Each row was made from one small tree. Brackets hold a mark, then the marks that hang from it, in alphabetical order. Every link used is in the known rows. Write each row's tree.
Known rows:
(X (C (T Q)) J R): [ 19.9 -31.5  -4.8  -4.3   0.2   2.3 -27.9   5.9  -3.7 -31.7   5.8  -2.9
  -5.3   5.6  20.1  20.0 -28.0 -24.3 -31.6 -28.5 -12.0  14.5   2.5  36.2
 -22.8   7.9 -37.0 -31.2 -39.3]
(X C (J G (L M)) R): [ -9.2 -13.0  -6.5 -29.2  -5.6  -1.8  -7.6 -34.2  -8.9 -50.8   6.8  16.9
 -20.1  10.2  35.7  11.6  22.9   5.5 -23.5   4.7 -17.7  -5.3  -7.8  18.5
 -39.1   5.1 -12.3 -11.9 -13.7]
(R (X (C (T Q)))): [  7.0   4.4  -4.5 -14.5  48.3  -0.5   6.6  -2.1  26.9  -4.2   4.0  -9.2
  14.9  -5.2 -15.3  18.3 -19.2  -2.6   4.1   0.2 -10.0  10.8   4.7  -3.2
   6.1   9.9   7.4  -4.6   8.7]
(Q T): [  5.5   8.6  10.2  20.2  19.4   3.5   1.1  28.3   2.6   4.9 -13.4  -7.5
   7.3 -16.8 -11.2  -2.4  42.8  13.9  -2.2   5.6  -8.8 -11.8   7.3 -20.8
   6.9   5.9 -17.6   4.8   5.5]
(T (C (X J R)) Q): [ 17.5 -10.0  26.8  11.8   1.3  14.1  -3.7  33.1   0.2  29.5   0.4 -10.8
   7.7  -8.5  -3.0 -41.9 -22.4   7.8  26.6  14.3  11.9  20.7   0.3  -6.3
  24.2  -0.3   7.0 -22.2  -1.2]
(R (X C (J G))): [ -1.1   0.7 -15.7 -21.0  46.3  -3.6   4.4 -18.1  17.2 -18.8  11.1  -1.1
   4.8 -13.4   0.4  23.1  -1.0   7.9   0.3  11.4 -24.3 -16.7   2.7  -7.3
 -10.3   2.6  -7.7  -7.2  -4.4]
(L (J G) M): [  3.9  -6.6   1.0 -10.4  -0.2 -18.2  69.7   4.7   7.4 -17.1 -18.1  11.5
  -7.4 -22.6   4.0 -32.4  65.7 -11.0  15.4   4.3   7.4 -31.3  14.7 -26.7
  14.6  35.7  -8.9  17.6  48.6]
(G (J (L M))): [-24.0  16.2   4.4  -3.7 -17.4   2.8  35.6 -19.8 -11.8 -15.8  14.3   1.7
  -6.7   8.2 -12.4 -12.4  59.7  49.0 -10.1   1.5  22.0 -30.7   9.4 -29.9
  -0.8 -22.5 -23.1  25.4  24.2]
(X (C T) J R): [ 10.6 -28.6 -14.8 -10.6  -6.7  -1.4 -25.1  -4.7  -6.4 -31.5   3.9  -5.1
  -4.9   1.7  17.6  34.2 -27.6 -31.1 -33.8 -35.0 -13.7  16.4   3.3  40.4
 -21.5   4.0 -40.0 -22.1 -43.4]
(T C Q): [  6.0   1.7  31.2  18.6  14.4  12.2   3.6  54.4  18.0  20.6  -5.2 -15.5
   2.4  -7.8 -10.8 -39.6   9.7   5.4  27.3  31.9   4.4  -6.8  13.8 -20.7
  29.1  -1.1 -11.6 -15.7  15.3]
(C (T Q) (X R)): [ 22.3  -4.4   0.1  14.0 -31.8  -2.9   1.8 -12.9  -2.4  34.9  -7.0  -7.3
  12.9   9.9 -14.6  -4.6 -52.9 -21.7   1.3 -25.4  27.1  53.0 -18.7  13.3
  20.5  15.2  34.0  11.0  12.7]
(T (C (X J R))): [ -4.6  -5.5   8.6   0.7 -13.8   6.3   0.3  15.1  -6.8  28.6  -2.3 -18.5
   7.7 -14.7  -7.3 -11.7 -19.3  -6.1  21.9   4.6   6.7  24.4   2.1   4.2
  25.3  -8.2  -2.4  -2.0 -10.4]
(G (J L)): [-28.7  22.3  -2.9   7.3 -17.3   6.4  23.8 -19.4 -14.8  -6.7  19.2   0.9
  -4.7   9.5 -10.4   5.1  56.1  46.8  -9.9   7.0  22.5 -36.3  10.8 -26.8
  -0.9 -27.0 -25.2  26.4  15.7]
(T C): [-14.7   4.8  12.3   6.2  -1.3   4.2   7.4  34.2  10.9  18.4  -6.8 -22.0
   2.1 -13.8 -14.8 -12.0  12.6  -9.6  22.5  22.3  -0.9  -2.6  15.0 -10.9
  30.4  -8.6 -23.7   3.0   6.8]
(T (C X) Q): [ 15.6   1.6  31.1  11.5   5.9  10.5   4.7  47.1  11.7  40.4  -5.5 -14.8
  11.2  -8.4 -15.6 -43.8 -11.5  13.9  40.3  18.4  13.6  11.8   5.3  -9.9
  38.1  -2.0  21.5  -5.8  16.7]
(Q (T (C X))): [  5.9   7.8  20.2  17.3  24.2   2.8  10.0  42.3  12.7  25.9 -21.2 -13.0
   9.4 -15.1 -22.4 -18.6  15.3  19.3  16.8   2.8  -0.7   4.0   2.3  -9.5
  20.7   4.2  12.3  -0.6   2.1]
(X C R): [ -3.2 -14.8  -5.6 -22.8  -3.0   8.1 -17.4  -3.8  -9.4 -19.4  10.2 -13.7
   4.5 -14.4  15.3  42.4  10.7 -23.4 -11.5  -9.2 -14.2  37.5   9.1  27.2
   2.4  10.7 -37.1   0.8 -15.3]
(J G L): [-36.0  36.0  -7.6   5.3 -22.7  -6.7  14.7 -39.7   4.3  -3.3  -0.4  16.2
 -20.3  22.8   5.9   4.5  54.2  15.3   4.6  51.6   3.1 -41.0 -10.3 -26.8
 -11.1   2.1  25.8  34.8  43.5]
(T (C (X J)) Q): [ 18.3  -3.7  28.8  13.3   6.2  11.1  -1.9  46.9   5.5  33.3  -3.7 -10.1
   7.2  -7.8 -10.3 -47.6 -17.0  14.7  33.6  13.7  10.2  -1.2   5.8  -8.8
  27.6  -9.5  12.9 -15.6   3.5]
(H (J (L M))): [-21.1  19.6   3.8   4.7  -4.4  -2.9   0.6  24.1 -39.0  -5.6   6.8  33.3
 -16.0   2.9  16.1 -11.1  81.3  28.1   0.1  -0.1  -4.8  -1.1  -6.7 -30.0
   5.9  -3.8 -24.1  19.9  18.5]
(M L): [-30.3   8.9  -6.5  10.8 -24.2  11.9  -6.3  -4.1 -12.3  10.3   7.3   1.3
  19.7 -35.8 -12.0   1.6  10.7 -15.1   0.1  18.8   8.8 -13.6  37.9 -44.9
 -10.6 -29.5  11.6  18.0   7.9]
(R X): [ -8.5  14.5  -7.5  -6.3  25.3   6.2  12.4 -23.0   5.8   7.0  12.0 -11.2
  18.8 -20.1 -12.9  15.0   9.3   2.0  12.6  22.0  -5.8   9.7   6.3 -35.2
  13.0  -0.6  -9.1   9.2  17.8]
(H (J G (L M))): [-24.0  20.7  -6.4   5.6  -2.7 -15.7  14.2  10.9 -24.2  -8.5   1.7  40.3
 -28.3  10.8  17.5 -10.3  82.0  30.8  -2.0  14.0  -7.0 -10.3 -19.4 -29.0
  -0.2   8.8 -11.3  28.0  31.7]
(X (C (T Q)) (J L) R): [  3.7 -12.8   1.1  -4.7  -6.4   7.4 -29.5 -12.5 -10.7 -36.8   7.1  12.8
 -11.1  23.6  27.9  15.5 -12.6  -9.7 -30.7 -14.0  -3.5   3.7  -0.6  28.6
 -36.6  -0.3 -10.6 -29.2 -31.2]

Which tree is each row?
[-28.0  26.6   1.8  -9.8 -19.9  -9.7  30.8 -39.4   7.3 -16.5  -7.3  18.8
 -21.8  19.9   4.7 -22.4  59.2  19.8   3.4  43.0   3.1 -35.8 -12.8 -30.5
 -12.5   3.5  27.3  33.1  53.4]	(J G (L M))
[  9.0  -3.2 -12.2 -11.4  49.8  -7.7   6.2 -11.8  31.0 -17.2   3.9   1.5
   2.5   0.6  -6.4  13.4 -23.0   0.7  -5.5   2.9 -15.4 -13.7  -2.9  -1.6
 -11.8   9.4   3.8 -15.2  -1.4]	(R (X (C (T Q)) (J G)))
[ 15.8  -6.7   3.1  -7.7  12.5  -5.1 -10.2  33.1  20.4  -9.0  -6.0  -7.4
   0.8   5.9  -7.0  12.1  -9.1 -15.7  -5.1 -21.8  -9.0  -5.4  11.4  27.8
   6.8   5.3  -8.3   3.2  -1.0]	(X (C (T Q)))
[  3.8  -2.3 -12.6 -15.4  41.8  -2.2  -1.6  -8.5  15.6 -15.2   7.3  -5.3
  10.6  -7.4  -6.2  23.3 -24.1  -4.4  -5.6  -9.8 -17.2  -5.9   6.7   0.8
  -8.7  -2.7  -7.2 -12.1 -14.0]	(R (X (C T) J))
[ 12.7  -4.6  28.4  10.6   1.6  13.6   1.7  32.5   7.5  36.7  -2.3 -14.4
  10.7  -9.1  -8.0 -36.3 -19.0   6.1  31.9  18.4  13.9  35.8   0.5  -6.0
  34.1   5.0  15.1 -10.6  12.0]	(T (C (X R)) Q)
[ -8.7   9.1  -7.6 -27.7  43.5  -2.2  10.8 -30.2  15.4 -29.0   8.6  10.6
  -0.4  -2.1   4.5   7.5  11.2  20.8   0.8  18.1 -19.4 -23.1  -1.4 -14.6
 -21.0  -1.2  10.2  -6.1   6.4]	(R (X C (J G (L M))))
[-16.1  18.9  -5.8  -3.6  19.8  10.3   1.3 -34.2  -7.2  -5.5  15.6   3.5
  12.0  -7.1   2.2   7.5  13.1  16.7   4.9  26.6  -6.5 -19.9   5.4 -38.1
 -10.2 -14.1  -3.8  -5.2   4.3]	(R (X (J L)))
[-30.4  28.5 -13.1  16.6  -3.3 -12.4   2.8   9.4 -26.0  -0.2   6.6  38.1
 -27.7  13.0  17.5   8.9  77.5  26.6  -1.8  18.0  -7.2 -15.0 -18.4 -24.8
   0.6   8.4 -13.3  28.2  23.2]	(H (J G L))
[  2.3 -17.3 -11.0 -15.4  -5.0  -2.6 -11.8  -4.2   4.5 -18.3  -0.5 -12.7
   0.3   1.2   2.8  42.4 -19.0 -37.8 -22.7 -25.8  -7.6  43.5   1.2  39.5
  -0.4  16.2 -24.5  -1.4 -16.1]	(X (C T) R)
[ 11.5 -18.4  -0.8  -8.9   0.9   2.0 -13.8   3.9   9.0 -17.3   1.5 -10.0
   0.9   5.2   7.2  27.3 -22.2 -29.2 -19.6 -20.8  -5.1  41.1   1.3  34.3
  -1.2  21.7 -20.2 -10.3 -10.9]	(X (C (T Q)) R)
[  3.4  10.2  -8.0  10.1 -38.8  -7.9  -2.6 -18.4 -11.4  25.7  -9.1   5.3
   4.2  18.4 -13.4  -3.7 -39.0  -7.9   1.6 -30.0  20.5  -2.7 -10.3  11.0
   2.4 -16.5  40.9  21.8  -0.2]	(C T (X (J L)))
[ 10.5   4.8  31.6  14.1   3.6  13.4  -3.5  38.0   1.9  31.5  -3.6  -4.2
   5.0   1.3  -5.5 -49.4  -8.6  23.0  33.6  21.6  14.0  -9.6   3.6 -11.8
  21.0 -11.9  25.2 -13.7   7.3]	(T (C (X (J L))) Q)
[  5.9  -0.7   3.9  -3.7   6.4   1.7 -26.3  15.5   1.8 -29.1   0.0  15.0
 -10.4  24.0  14.6   0.5  -1.5   4.4 -14.4 -15.1  -7.8 -45.2   9.8  21.7
 -28.4 -16.1   1.3 -16.9 -20.9]	(X (C (T Q)) (J L))
[  3.7   3.0  18.4  16.6  21.7   4.8   7.5  32.3   7.3  22.2 -17.8 -14.0
   8.5 -15.7 -19.1 -14.2  11.5  14.0  12.0   3.5   0.4  20.1  -1.2  -7.2
  18.8  10.1   7.4  -4.5  -1.1]	(Q (T (C (X R))))
[  5.6  -0.4  12.2  17.8  23.0  -1.0  10.3  26.0  12.6  17.1 -19.3  -8.1
   1.1  -9.9 -13.9 -16.5   8.4  16.7   8.0   5.6  -2.4   6.8  -6.8  -6.4
   8.9  12.5   7.6  -8.8  -3.6]	(Q (T (C (X (J G) R))))
[ 28.2 -11.3  -1.3  17.3 -32.1  -1.8  -7.8 -11.0 -10.1  24.9  -3.8  -0.7
   9.2   9.9  -6.1  -9.5 -58.0 -16.6  -7.0 -31.9  21.7  34.8 -18.0  14.4
   5.5   6.1  22.9  -3.0  -7.1]	(C (T Q) (X J R))
[  1.6 -23.8 -18.1 -18.6  -0.2  -3.2 -16.6 -15.6  -5.3 -36.8  10.3   0.4
 -14.0  -5.3  29.3  33.7   5.4 -12.8 -24.2  -4.1 -23.3   3.6  -2.7  28.7
 -24.5  11.1 -39.9 -14.7 -29.5]	(X C (J G) R)
[ 15.6 -29.0 -13.5  -4.8   2.5 -10.1 -15.2  -7.2  11.7 -33.8   0.7   4.3
 -17.8  14.4  20.6  20.9 -27.7 -22.1 -33.2 -15.4 -14.3   6.5  -8.8  37.2
 -27.1  20.6 -23.9 -25.2 -25.4]	(X (C (T Q)) (J G) R)
[-11.6  -8.8  -3.5 -19.6  -7.8  13.1 -32.6 -22.0 -28.0 -40.1  16.0   8.4
  -6.7   3.6  36.1  29.5  17.6  -2.5 -22.7  -2.5 -14.8  -0.4   7.0  20.8
 -33.0 -10.3 -28.1 -18.3 -34.6]	(X C (J L) R)
[-22.7   3.0 -14.0   6.5 -31.9   3.9  -7.2 -55.1 -24.2 -22.8  12.5  13.2
 -17.2   9.7  31.1  13.7  26.1  -0.1 -21.6  32.4   0.0 -11.6 -11.8 -14.2
 -31.2  -0.5 -19.9  -4.2  -4.1]	(X (J G L) R)
[  5.6 -26.1  -8.6 -19.7  -3.1   8.2 -30.3  -3.2 -23.9 -33.7  14.0  -6.4
  -1.1 -14.3  29.1  34.1   2.3 -16.4 -23.3 -16.9 -21.3  13.7  10.6  28.7
 -19.0  -1.7 -53.9 -22.0 -43.0]	(X C J R)
[-13.3   9.1   7.5   1.4 -10.0   0.1   8.9  13.3   4.0  28.2  -7.8  -7.0
  -0.9  -1.7 -10.6 -19.8  -5.0   7.2  27.7  17.0   6.8  -7.9  -0.2  -3.5
  19.6 -12.5  21.1   8.7   4.9]	(T (C (X (J G L))))
[  7.6   2.6  19.2  18.2  24.8   1.5   4.7  41.8   8.8  20.8 -19.3 -10.6
   7.6 -14.7 -17.1 -22.6  12.9  20.2  14.5   1.1  -2.9  -4.3   3.4  -8.8
  13.6   0.3   5.6  -6.4  -7.2]	(Q (T (C (X J))))
[-31.0   8.0 -15.4  15.5 -12.1  -0.3  25.8  -7.1  -4.0   5.7  -0.4  13.3
  10.2 -36.5  -5.3   0.1  31.2 -20.1   5.1  21.4  14.5 -33.3  41.0 -46.2
 -12.1  -1.0  23.3  19.1  22.0]	(M (L (J G)))
[ 23.0 -17.8   0.2  -3.0   9.7  -3.6 -22.7  35.3   9.2 -23.8  -0.8   0.5
  -5.2   7.3   5.3   5.7 -15.4 -11.5 -15.3 -30.7 -14.5 -30.6  14.2  29.6
 -13.0  -9.8 -24.2 -19.9 -29.4]	(X (C (T Q)) J)
[ 24.6   5.1   4.5  15.0 -22.9  -6.9   5.6   8.8   5.3  40.5 -11.2  -6.0
  13.5   9.5 -25.3 -15.8 -45.0 -12.5  11.3 -25.4  23.8  20.8 -11.8   8.5
  25.9   4.9  41.9  20.7  20.0]	(C (T Q) X)
[ -1.3   6.5 -10.4 -17.7  43.2  -2.6   7.1  -9.5  24.5  -4.9   3.0 -11.6
  14.8  -7.3 -16.4  28.8 -18.0  -9.3   2.3  -4.7 -11.5  11.6   5.9  -1.3
   6.2   7.7   3.2   2.3   6.3]	(R (X (C T)))
[ -7.0  -5.2   4.3   1.0 -11.3   1.1   6.7   5.9   0.7  27.1  -4.2 -15.5
   1.6 -11.0  -8.2 -12.0 -19.8  -5.8  20.4   9.2   4.4  20.5  -4.5   4.3
  22.1  -2.1   4.2   1.7  -4.1]	(T (C (X (J G) R)))
[  0.1   8.3  -2.9 -10.9  43.1   4.6  -5.0 -15.0  13.9 -18.5   8.1   6.9
   6.1   6.6   0.5  11.5 -14.2  10.4  -2.8   3.6 -10.7 -16.4   3.4  -7.8
 -20.0  -5.0  12.2 -17.9  -5.3]	(R (X (C (T Q)) (J L)))
[ -7.5   4.1   0.8 -16.6   1.2   8.1 -28.6   7.5 -16.4 -30.9   8.9  10.3
  -6.1   5.7  22.8  15.1  29.9  10.7  -7.0  -2.6 -18.9 -46.4  17.3  13.6
 -25.6 -26.2 -16.3  -6.3 -25.1]	(X C (J L))
[  7.1  -2.1 -12.2   6.3 -39.1  -8.4   5.3 -26.3  -7.4  34.0  -7.1 -11.2
  12.3   5.7 -19.3  16.0 -51.5 -32.2  -2.9 -32.5  23.5  56.6 -18.1  20.7
  19.9   9.6  27.4  25.9   5.4]	(C T (X R))
[  2.0  -1.3 -18.7 -14.6  43.8 -11.4   7.8 -18.3  26.2 -17.7   3.9  -0.8
   1.3  -2.1  -6.8  23.1 -22.7  -2.5  -6.8  -1.5 -18.2 -13.7  -1.7   1.3
 -12.7   7.7   1.1  -8.4  -4.5]	(R (X (C T) (J G)))
[ 25.0 -10.9  -7.6  17.0 -29.9 -10.9   1.9 -20.5   1.0  23.1  -5.5   2.1
  -0.2  16.1  -7.5 -10.3 -57.9 -15.6  -8.8 -22.9  19.6  29.1 -26.6  15.9
   1.7  15.0  31.0   1.3   2.5]	(C (T Q) (X (J G) R))
[-17.3  -4.4  -6.6  -3.7 -31.1   0.8   4.1 -54.9 -22.7 -31.1   7.7  15.2
 -17.1   7.0  29.3  -5.2  30.6   2.9 -21.4  25.1  -1.6  -7.4 -13.0 -17.9
 -32.7   0.7 -18.1  -4.1   4.7]	(X (J G (L M)) R)
[ 16.7   9.4  -1.4  18.1 -26.3 -11.0   3.3 -12.7   4.1  25.3 -10.6  13.7
  -4.1  29.1 -12.4 -23.7 -38.3   4.7   3.1 -12.9  22.1 -13.3 -21.0   4.5
  -2.1   0.0  57.3  12.9  14.8]	(C (T Q) (X (J G L)))
[  6.1   4.3 -10.2  -2.2 -26.8  -5.4   1.2 -12.4 -17.1  25.7   1.9   0.6
   5.2 -10.4  -4.5  -0.9  -6.0   5.1  14.9  -6.6   3.8  -5.6  -8.5  -0.3
  12.5 -10.4  16.3  25.1   4.4]	(C (X (J G)))
[ -2.5   3.2 -18.4   8.0 -44.2 -12.8   4.5 -48.8  -7.5  18.5  -6.5   7.9
  -3.5  24.5  -3.6   6.1 -46.6 -15.3 -11.9 -19.9  20.9  22.0 -27.9  16.8
  -8.3   5.9  42.3  17.8   1.0]	(C T (X (J G L) R))
[ -8.2  -0.1   9.7  -1.2 -13.3   5.3   7.5  12.5  -1.4  35.9  -5.3 -22.2
  10.8 -14.7 -13.8  -8.6 -16.4  -9.3  27.4   7.0  10.3  37.5   0.7   3.6
  35.4  -1.4   4.6   8.1   2.4]	(T (C (X R)))
[ 30.7  -4.1   1.3  19.1 -23.7  -5.9  -4.3   9.2  -2.8  31.1  -8.5  -0.6
   9.5  10.6 -15.8 -22.7 -51.6  -8.6   5.1 -31.9  20.2   3.9  -9.9   9.6
  11.6  -6.3  29.3   4.9   0.9]	(C (T Q) (X J))
[ -4.3   1.3  -5.5  -8.3  -2.7  -2.3 -21.4   7.3  -1.4 -29.5  -1.1  11.0
  -9.9  22.0  12.1  15.2   0.3  -5.4 -17.9 -19.4 -10.2 -42.1  10.6  25.7
 -27.9 -21.1  -4.0  -6.7 -25.2]	(X (C T) (J L))
